Known rows, with every step that occurs:
kubol > folef > kodu: [-12  18  10  36 -30  27  -5 -34  17  -7 -21 -18  20 -23   4 -29   6  31
   2  -7  -8 -15  13 -28   3  -2 -29  -8  53 -16  48  35]
doli > sapit: [ 16  -9  -9  14 -26 -13  -3   4  28   0   1 -30 -14  -7  17 -23   9  19
  -8 -13   5 -23  13 -43  -3  41 -35 -16   4  11  -6  25]
folef > kubol > tizenov > kodu: [-18  14   0  20 -19  23 -25 -42  16  20   2 -61  28 -17 -25 -39  -8  24
 -24  21  -8 -25   4 -19  22  29 -27  18  85 -15  60  42]
bena > kubol > tizenov > kodu > sapit > doli: [-15   1  -6  17  -4  55 -33 -51   7  10 -28 -71  66 -30 -38 -48  11  47
 -31  19  -1  -5   9 -41   6  69 -23  36  35 -23  -4  46]
zesed > rodaver > rafig: [ 25  11 -16 -45 -16  -8 -29   2 -11 -10  -8  25 -17 -37  11 -14   0 -17
 -26 -40   4  -2  14  -4  31  -4   5 -24  -9  -4  42  38]
bena > kubol: [-14   1 -27   1  20  13 -14 -13 -10 -11   3  -1  -3  -6 -32  -1  13  -1
   1 -11   7 -23  29  37 -11  16 -28  13  21   0   7  19]
sinuf > rodaver > rafig: [ 16   5  -6 -27 -17 -23  -8   5 -17 -17  33   7 -11 -16  29 -21  18  -1
 -34 -45   1 -23  23  12   8   0   3 -28 -26 -13  16  23]
kodu > folef > kubol > tizenov > zesed > rodaver: [  4  -9  14  -6 -13   2 -27 -31   2  12   2  -5  47 -10 -15 -37  -9  43
 -38 -25  30   4  -4  30  54 -13   7 -15  47  29  57  28]
zesed > tizenov > kodu > folef: [-43  23  -7  36 -15  -6  -9 -30   5 -23 -37 -17  29 -16  26 -54   5  44
 -27 -33   6  -6  35 -12  12  34 -43   5  53   3  26  49]
bena > kubol > folef: [ -9   1 -25  30  -4  11  -9   1 -11  -3  11   2  13 -11  -8   2  -4  10
 -16  -7 -15 -26  10  32  -5  20 -29  17  23  -9  36  32]
doli > sapit > kodu > tizenov > kubol: [  7 -23   0  54 -15  11 -31 -16  25  18 -27 -72  42 -41 -47 -51  -1  29
 -34 -16  -8 -41  20 -45  19  64 -62  26  50  -6  49  19]
bena > kubol > tizenov: [ -4  -5  -9   9  15  28 -19  -6 -10  -7  -8 -23  20  11 -63  -8   9  26
  -3  12  -2 -29   0  13  18  14 -11  20  39  -1  17  14]
puno > sinuf > rodaver > rafig: [  8 -10 -14 -16 -14 -23 -17  31 -13 -28  -8  20 -34  -1  23 -38  50   0
 -33 -44  15 -10  18  12  10 -10  -1  -4 -17 -19  31  36]
folef > kubol > tizenov > zesed > rodaver: [ 10 -10  11 -23  -1   5 -27 -22  11  10  15  -9  23  -6 -24 -18  13  12
 -43 -14  33  -8  -3  31  58 -22   4 -22  48  27  52  22]
doli > sapit > kodu > tizenov: [  1 -17  15  58 -21  12 -44 -22  28  13 -33 -74  29 -31 -32 -18 -14  45
  20  -7  -4 -20  15 -83   3  59 -41  14  39 -13  22  23]
tizenov > zesed > rodaver > rafig: [ 21  -9  -5 -58  -8 -16 -37   5 -15  -9  17  23 -15 -20  24 -19  33 -26
 -28 -56  23  -6  34  22  54  -8  10 -42 -27  -5  26  29]
rafig > rodaver > sinuf: [ 23  18  -8 -40   1   8  -5  32   4 -28  11  15 -19 -24  24 -26  19   3
   1 -19   5   6  43 -18 -15  -1 -11 -29  44 -11  -5  17]
zesed > tizenov: [-20  21  -9   2   2  -4   2   5  17 -45 -30   1 -18  -5  -1  -9  51  12
 -38 -20  11 -28  32  -5  12   4 -36 -21  29  15   0  22]
sapit > doli: [-19  26  -8  -3 -12  24 -22 -54  22 -17 -55 -11   0 -48  -2 -16  12  -6
 -31 -12   0 -12  31 -23  -5  33 -29   6  -6  -8   5  37]
doli > sapit > kodu > folef > kubol > tizenov: [  1   2  10  59 -40  10 -19 -41  19  25 -19 -65  66 -36 -49 -55 -16  85
 -13  27  -7 -37 -17 -56  15  34 -21  17  76   4  60  46]
tizenov > kubol > folef > kodu: [ -5  10   0  41 -29  25   4 -31  14  -1 -13 -20  35 -32 -13 -59  19  22
 -37 -13 -11 -31  21  -7  18   2 -50   5  62 -11  69  35]
kodu > folef > kubol > bena: [-44   6  23  38 -22  -4  -4 -43  -3   4  16 -11  33 -39 -30 -42 -31  39
  -7   1 -13 -35  33  42 -27 -16 -15  12  54  -7  19  57]
zesed > tizenov > kubol > folef > kodu > sapit > doli: [-10  13   3  31 -26  46   4 -40  27 -17 -46 -41  65 -66 -19 -75  62  53
 -80   4  -2 -31  30 -42  16  37 -47   9  42  -1  22  47]
zesed > rodaver > sinuf: [  5  24 -17  -6  -4  -6   2  19   7 -22   4  44  16 -14  10 -12 -11   1
 -27 -29   9  11  40  -4  17 -20 -14 -21  53  12  34  30]
kodu > tizenov: [-19 -15  15  17 -13  28 -46  -6   6   6 -29 -44  -3  -6  -7   2 -20  18
  18 -24 -14  -6  30 -13   4  37 -18  -6  27 -10  10  10]
puno > sinuf > rodaver: [-14  -3  -9  22  -1 -20  -2  18   9 -34 -21  16 -21  16  13 -25  36  18
 -33 -42  30   4   0  12 -15 -15 -20  13  25   5  20  23]
sinuf > rodaver: [ -4   9   0   6  -6 -18   9  -8   7 -18  21   2   5   3  21  -8  -1  19
 -39 -45  15 -12   8   7 -16  -5 -16 -12  10   6   2   6]
sapit > kodu > folef: [-33  23   5  50 -27  11 -29 -58   9 -14 -55 -15  50 -34  -8 -27 -22  62
   5 -34  -4 -17  13 -43 -15  24 -29  14  44 -15  35  37]
zesed > rodaver: [  8  20 -11 -10  -4   2 -12 -19  11 -14 -24  23  -1 -21   2   0 -20  -4
 -30 -39  18  10  -6  -7  13 -11 -15 -13  30  15  39  26]

Rows:
[  6  10  -7  40 -24  -5 -12 -32  38 -10 -23 -38  20 -33 -18 -25   8  36
  -6  -9   8 -34   4 -85  -8  38 -49   7  31 -12  18  33] -> doli > sapit > kodu
[ -7 -42  22  33 -10   5 -53 -21  24  14   0 -70  24  -9 -19 -28  25  36
  17 -27  22 -27  35 -41  27  46 -30 -12  15 -12  -2   7] -> doli > sapit > kodu > tizenov > zesed
[ -9 -34   4 -11  21  17 -31  -9  -9  -2  23 -24  20  29 -47 -19  44  16
  -3  -9  24 -29  20  45  42   7  -5  -3  14   0  -5   1] -> bena > kubol > tizenov > zesed
[-19 -24  25   4 -21  17 -32 -30   2  16  15 -44  39   4 -14 -44  24  48
 -15 -12  13 -29  18  33  40   9   2 -21  40   7  29  21] -> kodu > folef > kubol > tizenov > zesed
[-23 -41  24  -4  -3  18 -54  -4   3   9   2 -47  -2  11   5  -7  23   8
  13 -45  14 -14  49  21  26  28 -13 -31   4  -7 -11  -4] -> kodu > tizenov > zesed
[ -1  -1 -15  28 -30  10  -6  -3   5  -3  -5 -11  20 -29  10 -30   3   3
 -63 -32 -27 -44   8  16  14  27 -44   5  34  -8  63  29] -> tizenov > kubol > folef
[ -8  -6   5  16   5   5 -38   2   9  -4  12   4  49 -18 -17 -21   5  17
  -3 -40  26  11  58 -14  42  -7 -15 -19  54  -2  39  20] -> sapit > kodu > tizenov > zesed > rodaver > sinuf
[ -8  15  -4  35 -17  15  12 -16  17 -24 -26 -16  29 -31 -19 -64  49  26
 -62  -6  -1 -38  32  -5  33  -5 -56   1  66   7  69  36] -> zesed > tizenov > kubol > folef > kodu
[-28   4  -7  40  -5  21 -28 -38 -20  10 -19 -37  58  -4 -32 -58 -29  54
  -4  -3  -4  -2  11  -3  18  43 -19  38  61  -9  41  45] -> bena > kubol > tizenov > kodu > folef
[-56  16  15  45 -10 -13   9 -44   4  -7  19 -19  42 -40 -29 -64  -7  41
 -36  10   0 -36  48  37  -4 -11 -39  25  78  -5  26  74] -> zesed > tizenov > kodu > folef > kubol > bena
[ 32 -22 -12 -51  15  -3 -39   8 -33  -2  30  15  10  -5 -29 -23  31 -11
 -31 -23  27  -8  17  43  73 -10  21 -16 -14   2  35  28] -> bena > kubol > tizenov > zesed > rodaver > rafig
[-46  24 -11  28 -20  -5  -7 -41  13   8  -5 -30  30 -41  10 -54  11  45
 -36  -4   5 -24  32  18   8  28 -44   6  77  11  60  59] -> zesed > tizenov > kodu > folef > kubol
[ -8   3  -2  62 -36  -6 -17 -42  20  -3 -41 -34  50 -35  -2 -49 -19  73
  -3 -24   2 -18   4 -75 -15  44 -41  11  34  -1  24  45] -> doli > sapit > kodu > folef
[-23 -11  26  27 -19  17 -39 -55  11  11   3 -50  63 -14 -37 -44  25  61
 -10  -8  12 -39  11   4  39   8  -6  -2  56  -6  45  27] -> sapit > kodu > folef > kubol > tizenov > zesed
[-11 -20  17 -12 -11  17 -31 -21  10   8  26 -45  14  10 -28 -24  43  20
 -19  -2  15 -38  16  29  43   2  -1 -25  38   4  18   8] -> folef > kubol > tizenov > zesed
[-39  14  -3  34 -30   8 -24 -44   2   1 -30 -24  34 -18  30 -51 -31  41
  -5 -38  -4   1  21 -19  -5  42 -35   9  44 -13  32  48] -> tizenov > kodu > folef
[-13  18  17  14 -27  60 -20 -64  30  -8 -55 -48  45 -48 -11 -44  32  49
  -7   1   2  -2  27 -62 -17  34 -20  -1  23 -16 -16  39] -> folef > kodu > sapit > doli
[ -9   2  23  39 -42  51 -11 -14  18  -1 -12 -45  49 -11  15 -32  13  74
   6 -13 -12 -12   8 -56 -17  18 -15 -20  50 -22   2  29] -> kubol > folef > kodu > sapit
[ -6 -24  23 -15  -4  17 -33 -12   8 -10   3 -32  10  26  -9 -21  37  19
 -13 -26  17 -26  18  10  45   3   3 -26  15  -2  -8  -1] -> kubol > tizenov > zesed
[ -6   7   4  30 -36  56 -13 -52  25   3 -42 -50  68 -65 -14 -69  27  48
 -58  -2 -13 -19  21 -43  -3  46 -39  14  35 -15  29  47] -> tizenov > kubol > folef > kodu > sapit > doli
[ -1 -20  -2  44 -29  23 -30   6   2  15 -15 -40  28 -28  -2 -29 -19  14
 -46 -31 -33 -35  16  13  24  48 -40   9  42 -11  66  20] -> kodu > tizenov > kubol > folef
[-18  13   5  15 -31  55 -33 -63  26  22 -23 -82  65 -52 -24 -56   9  50
 -44  27 -10 -15   7 -54   8  64 -19  22  56 -21  18  55] -> folef > kubol > tizenov > kodu > sapit > doli
[-15  -7  28  53 -28  41 -35 -19   7  13 -30 -55  24 -21 -13 -23 -18  42
  27  -4 -19  -1  27 -33   8  22 -26  -4  57 -18  50  25] -> kubol > folef > kodu > tizenov
[-11  11  -6  40  -6  28  -1 -27  -3  -1   1  -9  30 -22 -29 -27  14  30
   5  11   0 -15  23   6  -2  -3 -33  14  51 -16  51  37] -> bena > kubol > folef > kodu
[ -5  -6   7  38 -18  48  -8 -10   2   7   6 -45  55 -10 -13 -30  20  70
   3   0  -5 -13  12 -23 -20  19 -18   1  53 -17   7  31] -> bena > kubol > folef > kodu > sapit
[-39  18  -8  32 -34   5 -19 -56  10  24   4 -41  32 -41  13 -53 -25  38
 -14  -9  -6 -16  24  15  -8  33 -35   9  71  -7  64  59] -> tizenov > kodu > folef > kubol
[ -8  -5  18  24 -28  45 -33 -16  13  10 -15 -77  53  11   2 -38  -3  63
 -13 -12 -13  -9  -7 -66   6  48 -10   0  60 -25  -8  29] -> kubol > tizenov > kodu > sapit
[-27   7  11  42 -29  20 -30 -42  -3   3 -40 -43  52  -3   1 -58 -36  56
 -10 -17 -14   2   2 -37  22  39 -16  19  61 -10  39  45] -> kubol > tizenov > kodu > folef
[-10   8 -21   2   4  -4   9   3  14 -35 -29  -6   1 -18 -24 -40  58  -3
 -85 -30   6 -53  38  23  31  14 -59  -4  38  22  28  18] -> zesed > tizenov > kubol
[-19 -14  11  56  -4  43 -33 -15  -9  21 -15 -51  35 -20 -42 -21 -10  39
  28   8 -10  -7  33   1  11  23 -28  19  58 -15  50  25] -> bena > kubol > folef > kodu > tizenov
[-27   3  20  70 -30 -16   0 -52  17  13  18 -32  58 -58 -44 -61 -31  62
  -8  17  -4 -45  23 -19 -26   2 -33  31  62 -10  25  69] -> doli > sapit > kodu > folef > kubol > bena
[-11 -14  13  30 -11  40 -28 -25   5  10 -34 -60  29 -26 -46 -59  10  18
 -18 -18  -7 -21  44  -1  24  30 -47   9  62  -3  51  14] -> folef > kodu > tizenov > kubol
[-29 -14  28  54   2  17 -29 -36   4  -5 -18 -43  51 -41 -83 -46 -24  20
 -21 -12 -17 -48  34   1   6   5 -44  45  60 -29  27  32] -> sapit > kodu > tizenov > kubol > bena
[-19  10   2  19 -13  24 -29 -33  11   2 -23 -49  26   2 -17 -37 -10  23
 -14  -3  -8 -11   0 -41  30  30 -24  16  63 -23  32  33] -> kubol > tizenov > kodu
[-33  24 -13  11   1  -4  -5 -20  20 -29 -24 -24  -3  -9   9 -33  34   5
 -39 -18  11 -20  33 -17  20  21 -51   2  54  -5  18  39] -> zesed > tizenov > kodu
[-20  18  14  46 -30  26 -29 -58  11  11 -32 -49  65 -35 -54 -40 -21  77
 -11  19 -13 -34 -12 -32  15  15 -13  19  86  -4  69  41] -> sapit > kodu > folef > kubol > tizenov
